Known rows, with every step that occurs
sebog kozi ludu duzuf: -.02	-.09	-.11	.24	-.02	.11	.36	-.16	-.27	-.11	.25	-.16	-.35	.09	-.11	-.18	-.26	-.20	.05	.19	-.31
nodov gafu duzuf sebog: .12	-.36	.41	-.40	-.30	.25	-.15	.09	-.15	.01	-.08	.29	-.10	.05	-.15	-.13	-.18	-.24	.06	.21	.02
sebog nodov gafu duzuf: .12	-.19	-.07	-.38	-.31	.30	.15	-.20	-.06	-.06	.10	.05	.14	.01	-.07	-.01	.11	-.24	.25	.30	-.07
kozi ludu: -.08	-.05	-.10	.18	-.25	.10	.12	.18	-.13	.08	.13	.09	-.02	.09	.00	.09	.01	.01	.06	-.14	-.08
ludu duzuf sebog kozi: .17	-.17	.27	.14	.20	-.05	-.06	-.18	-.17	-.29	.10	-.10	-.55	.05	-.15	-.28	-.28	-.24	.00	.34	-.21
sebog kozi ludu duzuf gafu: -.04	-.21	.03	.17	-.08	.25	.16	-.19	-.30	-.12	.19	.05	-.56	.15	-.06	-.33	-.22	-.29	.13	.30	-.23
nodov sebog kozi: .01	.03	.11	.13	.04	.27	-.06	-.12	.27	-.26	-.05	.22	-.14	.10	-.02	.00	-.27	-.19	.07	-.23	-.09
ludu duzuf gafu nodov: .30	-.46	.25	-.21	-.08	.02	.05	-.24	-.24	-.27	.21	.16	-.42	.04	-.03	-.29	-.20	.01	-.01	.68	-.15
nodov sebog kozi ludu: -.05	-.05	-.01	.30	-.19	.33	.06	.05	.13	-.15	.08	.30	-.17	.18	-.01	.10	-.25	-.18	.15	-.39	-.17
duzuf gafu nodov: .14	-.40	.12	-.07	-.12	.07	-.06	.01	-.08	-.28	.11	.29	-.23	.07	.04	-.16	-.01	.08	.00	.31	-.05
sebog kozi gafu duzuf: -.05	-.30	-.12	.30	-.11	.27	.39	-.08	-.19	-.11	.17	-.01	-.20	.30	-.18	-.04	-.09	-.28	-.03	.13	-.13
sebog kozi gafu nodov ludu: .09	-.50	-.20	.16	.00	.17	.15	.01	-.26	-.31	.25	.31	-.33	.27	-.04	.11	.04	-.34	.05	-.22	-.08
sebog kozi ludu duzuf gafu nodov: .14	-.48	-.01	.14	-.16	.18	.26	-.13	-.36	-.38	.39	.13	-.60	.17	-.04	-.33	-.29	-.14	.06	.51	-.33
duzuf gafu: -.02	-.10	.12	-.07	-.04	.15	-.22	-.04	-.04	-.03	-.07	.20	-.20	.06	.02	-.14	.03	-.10	.11	.11	.09
sebog kozi ludu: -.17	-.05	-.26	.35	-.08	.16	.24	.09	-.10	-.11	.17	-.02	-.18	.18	-.01	-.05	-.07	-.16	.06	-.17	-.22
ludu duzuf sebog kozi gafu: .19	-.39	.17	.36	.04	.00	-.06	-.12	-.30	-.28	.11	.10	-.67	.21	-.28	-.13	-.12	-.33	.01	.21	-.20
ludu duzuf: .19	-.07	.13	-.13	.04	-.04	.10	-.28	-.16	-.01	.09	-.14	-.20	-.07	-.08	-.14	-.18	-.07	-.03	.34	-.10
sebog kozi: -.13	.04	-.14	.18	.19	.08	.11	-.06	.02	-.18	.03	-.14	-.17	.08	.01	-.14	-.06	-.16	.01	-.02	-.14
sebog nodov: .11	.05	-.22	.12	-.02	-.04	.01	-.19	.03	-.16	.15	-.09	.03	-.01	.01	.10	.25	-.01	.23	.11	-.07
kozi ludu duzuf gafu: .08	-.23	.18	-.01	-.27	.18	.02	-.14	-.34	.05	.14	.17	-.38	.08	-.07	-.17	-.12	-.13	.16	.31	-.11
duzuf sebog: .13	-.15	.26	.08	-.02	-.07	-.32	.14	-.04	-.10	-.04	.15	-.20	.02	-.06	.00	-.02	-.03	.01	-.01	.00

Rows
.29	-.21	.28	-.12	-.16	.11	-.17	-.24	-.23	-.12	.30	.09	-.08	.04	-.02	.15	.04	-.37	.29	.07	.02 -> gafu duzuf sebog nodov ludu
.18	-.20	.42	-.02	-.17	.07	-.03	.00	-.13	-.06	.12	.05	-.13	.08	-.09	-.06	-.21	-.09	-.04	.24	-.01 -> gafu duzuf sebog
.30	-.34	.07	-.16	-.38	.12	-.16	-.05	-.29	-.11	.14	.27	-.35	.01	-.18	-.01	.05	-.24	.38	.26	-.20 -> kozi ludu duzuf sebog nodov gafu
.18	-.22	.05	-.24	-.14	.08	-.40	.02	-.02	-.21	-.08	.29	-.17	-.01	-.09	.02	.26	-.19	.33	.03	-.04 -> duzuf sebog nodov gafu
.14	-.33	-.04	.30	-.25	.24	.22	.10	.10	-.42	.25	.35	-.23	.21	.01	.07	-.32	-.03	.05	-.19	-.28 -> gafu nodov sebog kozi ludu
.32	-.43	.17	.09	-.31	.17	-.14	-.17	-.38	-.09	.28	.31	-.20	.22	-.14	.28	.21	-.45	.30	-.05	.03 -> kozi gafu duzuf sebog nodov ludu
.36	-.37	.19	-.37	.02	-.02	.10	-.27	-.31	-.14	.30	.07	-.22	-.06	.02	-.02	-.24	-.16	.00	.28	-.05 -> gafu nodov ludu duzuf
.06	-.33	.05	.11	-.31	.21	.27	-.04	-.25	.05	.12	.12	-.02	.24	-.18	.09	-.01	-.14	-.05	.17	.00 -> kozi gafu duzuf
.33	-.51	.12	.14	-.31	.16	-.01	.09	.09	-.27	.05	.61	-.15	.24	-.11	.27	-.05	.06	-.03	-.12	-.05 -> kozi gafu nodov sebog
.34	-.27	.19	-.36	-.11	.03	-.29	-.22	-.17	-.21	.00	.16	-.35	-.08	-.18	-.08	.07	-.26	.30	.42	-.12 -> ludu duzuf sebog nodov gafu
.38	-.68	.16	.32	-.01	-.10	.10	-.04	-.34	-.52	.26	.20	-.73	.25	-.24	-.15	-.15	-.18	-.09	.44	-.32 -> ludu duzuf sebog kozi gafu nodov
.38	-.46	.31	-.09	.19	-.04	-.07	-.24	-.33	-.43	.33	.13	-.60	.07	-.04	-.16	-.31	-.35	.02	.25	-.18 -> gafu nodov ludu duzuf sebog kozi
.07	-.22	.26	.18	.00	.14	.07	-.06	-.12	-.24	.17	-.06	-.32	.16	-.10	-.20	-.27	-.29	-.02	.24	-.14 -> gafu duzuf sebog kozi
.46	-.47	.50	-.24	-.20	.18	-.10	-.31	.02	-.32	.11	.50	-.40	.01	-.03	-.15	-.39	.00	.06	.44	-.09 -> ludu duzuf gafu nodov sebog
.19	-.40	.22	.05	-.08	.31	-.10	-.09	.21	-.53	.08	.48	-.40	.17	.04	-.14	-.29	-.10	.07	.08	-.15 -> duzuf gafu nodov sebog kozi
.28	-.57	-.05	.04	.06	.09	.26	-.25	-.42	-.31	.31	.17	-.51	.20	-.13	.01	-.14	-.40	.03	.15	-.18 -> sebog kozi gafu nodov ludu duzuf
.02	-.20	.02	.35	-.08	.30	-.01	-.02	.13	-.22	-.08	.41	-.26	.25	-.13	.15	-.10	-.22	.08	-.35	-.07 -> nodov sebog kozi gafu
.30	-.29	.22	-.06	-.17	.09	-.02	.01	.22	-.29	.08	.39	-.03	.05	.04	.12	-.24	.13	-.01	-.01	-.04 -> gafu nodov sebog
